In the rows, zero is written as 128.
Known rows, with every step that occurs:
sozef/zutebev/vobos/lapabiz/kilez: [108,159,142,146,113,133,139,147,118,147,142,121,127,158,142,146,147,152,136,150,122,105,109,122,107,127,117,112]
zutebev/vobos/lapabiz/kilez/fared/dunen: [117,179,139,136,120,130,152,142,104,156,149,107,131,158,146,158,165,151,117,139,131,97,98,135,121,132,131,131]
zutebev/vobos/lapabiz/sozef: [111,139,137,129,127,146,152,144,95,133,139,122,132,139,139,143,153,143,121,151,110,77,108,130,101,129,113,137]
fared/kilez/zutebev/sozef/lapabiz/vobos: [124,122,107,105,134,113,102,140,136,127,162,124,159,114,160,125,160,171,142,177,108,93,124,160,107,116,110,147]
vobos/dekom/dunen/fared: [149,155,124,109,143,110,144,137,113,112,126,116,154,141,134,132,132,130,86,161,123,89,78,119,107,149,146,146]
dunen/fared: [117,146,134,110,126,121,138,124,128,114,113,110,140,139,139,138,134,139,104,152,124,113,105,132,105,144,136,143]
sozef/zutebev/vobos/lapabiz/kilez/fared: [106,166,138,150,106,139,137,144,122,156,154,121,124,157,147,140,159,154,132,154,123,119,115,128,114,130,115,116]
sozef/zutebev/vobos: [117,146,125,126,125,124,132,148,128,129,147,127,122,147,151,137,136,159,135,160,125,102,112,121,104,122,119,127]
lapabiz/sozef: [102,131,134,132,132,140,151,132,118,131,129,104,128,134,142,139,136,159,121,152,123,92,118,136,112,125,128,145]
zutebev/sozef/lapabiz: [112,140,127,114,130,117,131,135,130,116,140,109,148,126,150,125,148,160,135,175,136,103,128,157,109,126,116,148]
dunen/fared/kilez/zutebev/vobos/lapabiz: [137,135,125,99,125,131,121,140,108,117,137,128,147,127,136,133,161,135,110,159,99,100,92,124,93,145,115,138]
vobos/dekom/dunen: [148,156,125,126,147,122,150,143,110,121,138,111,148,150,142,131,135,136,99,163,130,82,78,120,119,136,144,145]
sozef/lapabiz/vobos/dekom/dunen: [147,163,109,113,139,105,124,152,118,124,157,131,165,144,155,126,143,140,108,169,113,78,81,142,118,128,142,148]
dekom/dunen/fared/kilez: [143,141,133,89,139,132,127,130,138,113,131,116,156,127,147,142,141,141,95,163,112,96,82,117,110,140,141,155]
kilez/zutebev: [122,141,123,136,135,119,143,136,126,119,138,109,128,140,145,124,145,152,128,156,123,109,118,137,117,127,129,140]
kilez/zutebev/sozef/lapabiz/vobos: [119,135,106,125,133,97,115,145,130,123,159,123,151,124,157,123,157,167,144,169,111,91,141,168,113,117,115,144]
zutebev/vobos: [121,153,125,116,136,133,147,143,117,130,137,119,134,150,154,145,137,148,122,153,127,95,106,129,105,124,124,143]
zutebev/vobos/dekom/dunen/fared/kilez: [157,148,117,80,146,125,134,145,109,120,141,125,162,134,144,142,138,134,83,168,118,74,57,105,93,142,131,150]
fared/kilez: [125,136,137,104,128,151,133,129,131,126,130,108,141,136,150,140,141,154,115,160,121,108,90,126,112,136,129,147]
zutebev/sozef/lapabiz/kilez: [98,148,133,128,128,118,140,135,134,132,136,100,146,137,153,137,141,169,137,166,146,106,127,157,112,126,122,137]
vobos/lapabiz/kilez: [107,160,151,146,117,142,151,131,115,139,119,104,136,158,135,142,149,141,119,144,126,112,100,133,117,142,130,127]
sozef/lapabiz: [114,151,128,113,123,121,131,135,134,112,135,115,140,138,149,123,143,148,125,167,131,116,104,146,116,131,129,145]
dekom/dunen/fared: [137,151,128,108,140,115,137,132,134,110,129,114,149,136,146,137,137,136,96,157,119,99,100,123,113,140,146,151]
lapabiz/sozef/zutebev/vobos/dekom: [115,134,123,133,129,123,145,152,100,142,152,124,124,141,137,133,130,160,128,164,128,77,99,120,89,119,115,125]

Rows:
[145,150,107,114,145,99,124,152,114,126,160,126,170,133,153,129,147,151,116,176,118,65,100,153,112,123,126,147]
zutebev/sozef/lapabiz/vobos/dekom/dunen
[107,134,146,139,120,147,150,135,102,129,127,110,131,137,130,135,152,142,120,151,112,91,110,135,113,134,124,140]
vobos/lapabiz/sozef
[118,132,126,140,131,130,149,149,94,131,149,122,127,134,139,131,159,148,131,155,107,79,120,134,102,124,110,137]
kilez/zutebev/vobos/lapabiz/sozef
[127,157,136,123,126,140,144,144,103,125,136,125,137,150,143,141,152,135,121,151,115,94,100,127,107,134,117,137]
zutebev/vobos/lapabiz
[120,149,137,132,115,134,130,152,113,129,147,132,127,147,140,133,149,144,134,158,113,103,107,124,104,130,113,121]
sozef/zutebev/vobos/lapabiz
[131,138,102,123,136,91,121,148,106,127,159,123,155,128,147,113,151,160,133,175,120,80,120,163,103,123,113,138]
kilez/zutebev/sozef/lapabiz/vobos/dekom
[123,137,136,89,125,139,125,121,133,116,116,111,146,129,141,140,138,144,101,160,119,115,88,123,101,148,132,146]
dunen/fared/kilez
[154,160,114,102,149,109,145,148,105,117,138,124,154,146,143,138,132,129,87,162,125,74,76,113,96,143,138,146]
zutebev/vobos/dekom/dunen/fared
[150,158,117,125,139,112,137,161,114,130,161,130,139,148,146,133,132,148,117,169,126,77,85,111,105,123,131,131]
sozef/zutebev/vobos/dekom/dunen
[134,135,114,108,138,134,132,144,122,128,151,120,136,133,157,136,150,157,126,164,117,97,98,125,103,121,115,144]
fared/kilez/zutebev/vobos
[145,139,109,109,143,128,137,148,99,128,151,120,140,140,145,127,145,149,119,169,126,85,76,121,94,129,117,141]
fared/kilez/zutebev/vobos/dekom
[111,160,111,129,133,104,141,148,127,132,153,114,135,143,158,130,146,161,139,162,140,105,115,145,106,118,124,137]
sozef/lapabiz/kilez/zutebev/vobos
[94,158,128,132,124,120,140,129,137,142,148,98,143,136,160,131,152,168,133,170,144,120,133,160,118,127,120,144]
zutebev/sozef/lapabiz/kilez/fared
[112,139,139,159,128,123,146,133,113,138,136,100,140,140,134,133,158,157,137,152,127,100,134,148,112,130,115,128]
vobos/lapabiz/kilez/zutebev/sozef
[124,120,119,90,130,107,108,130,135,106,143,114,157,103,145,118,154,161,125,183,122,109,119,152,98,138,113,151]
dunen/fared/kilez/zutebev/sozef/lapabiz
[132,148,122,136,129,125,141,148,104,123,145,125,132,144,141,128,159,139,127,156,109,96,111,133,107,131,114,133]
kilez/zutebev/vobos/lapabiz
[134,140,118,135,142,117,144,162,104,139,164,129,133,138,145,135,133,157,119,167,122,61,96,112,100,115,125,134]
lapabiz/sozef/zutebev/vobos/dekom/dunen
[139,138,126,115,128,143,128,146,107,124,149,124,140,135,145,134,165,141,125,162,105,96,96,125,104,131,110,138]
fared/kilez/zutebev/vobos/lapabiz
[125,120,127,124,129,146,135,145,98,134,154,123,135,125,139,137,164,154,128,160,100,82,103,127,99,125,105,140]
fared/kilez/zutebev/vobos/lapabiz/sozef
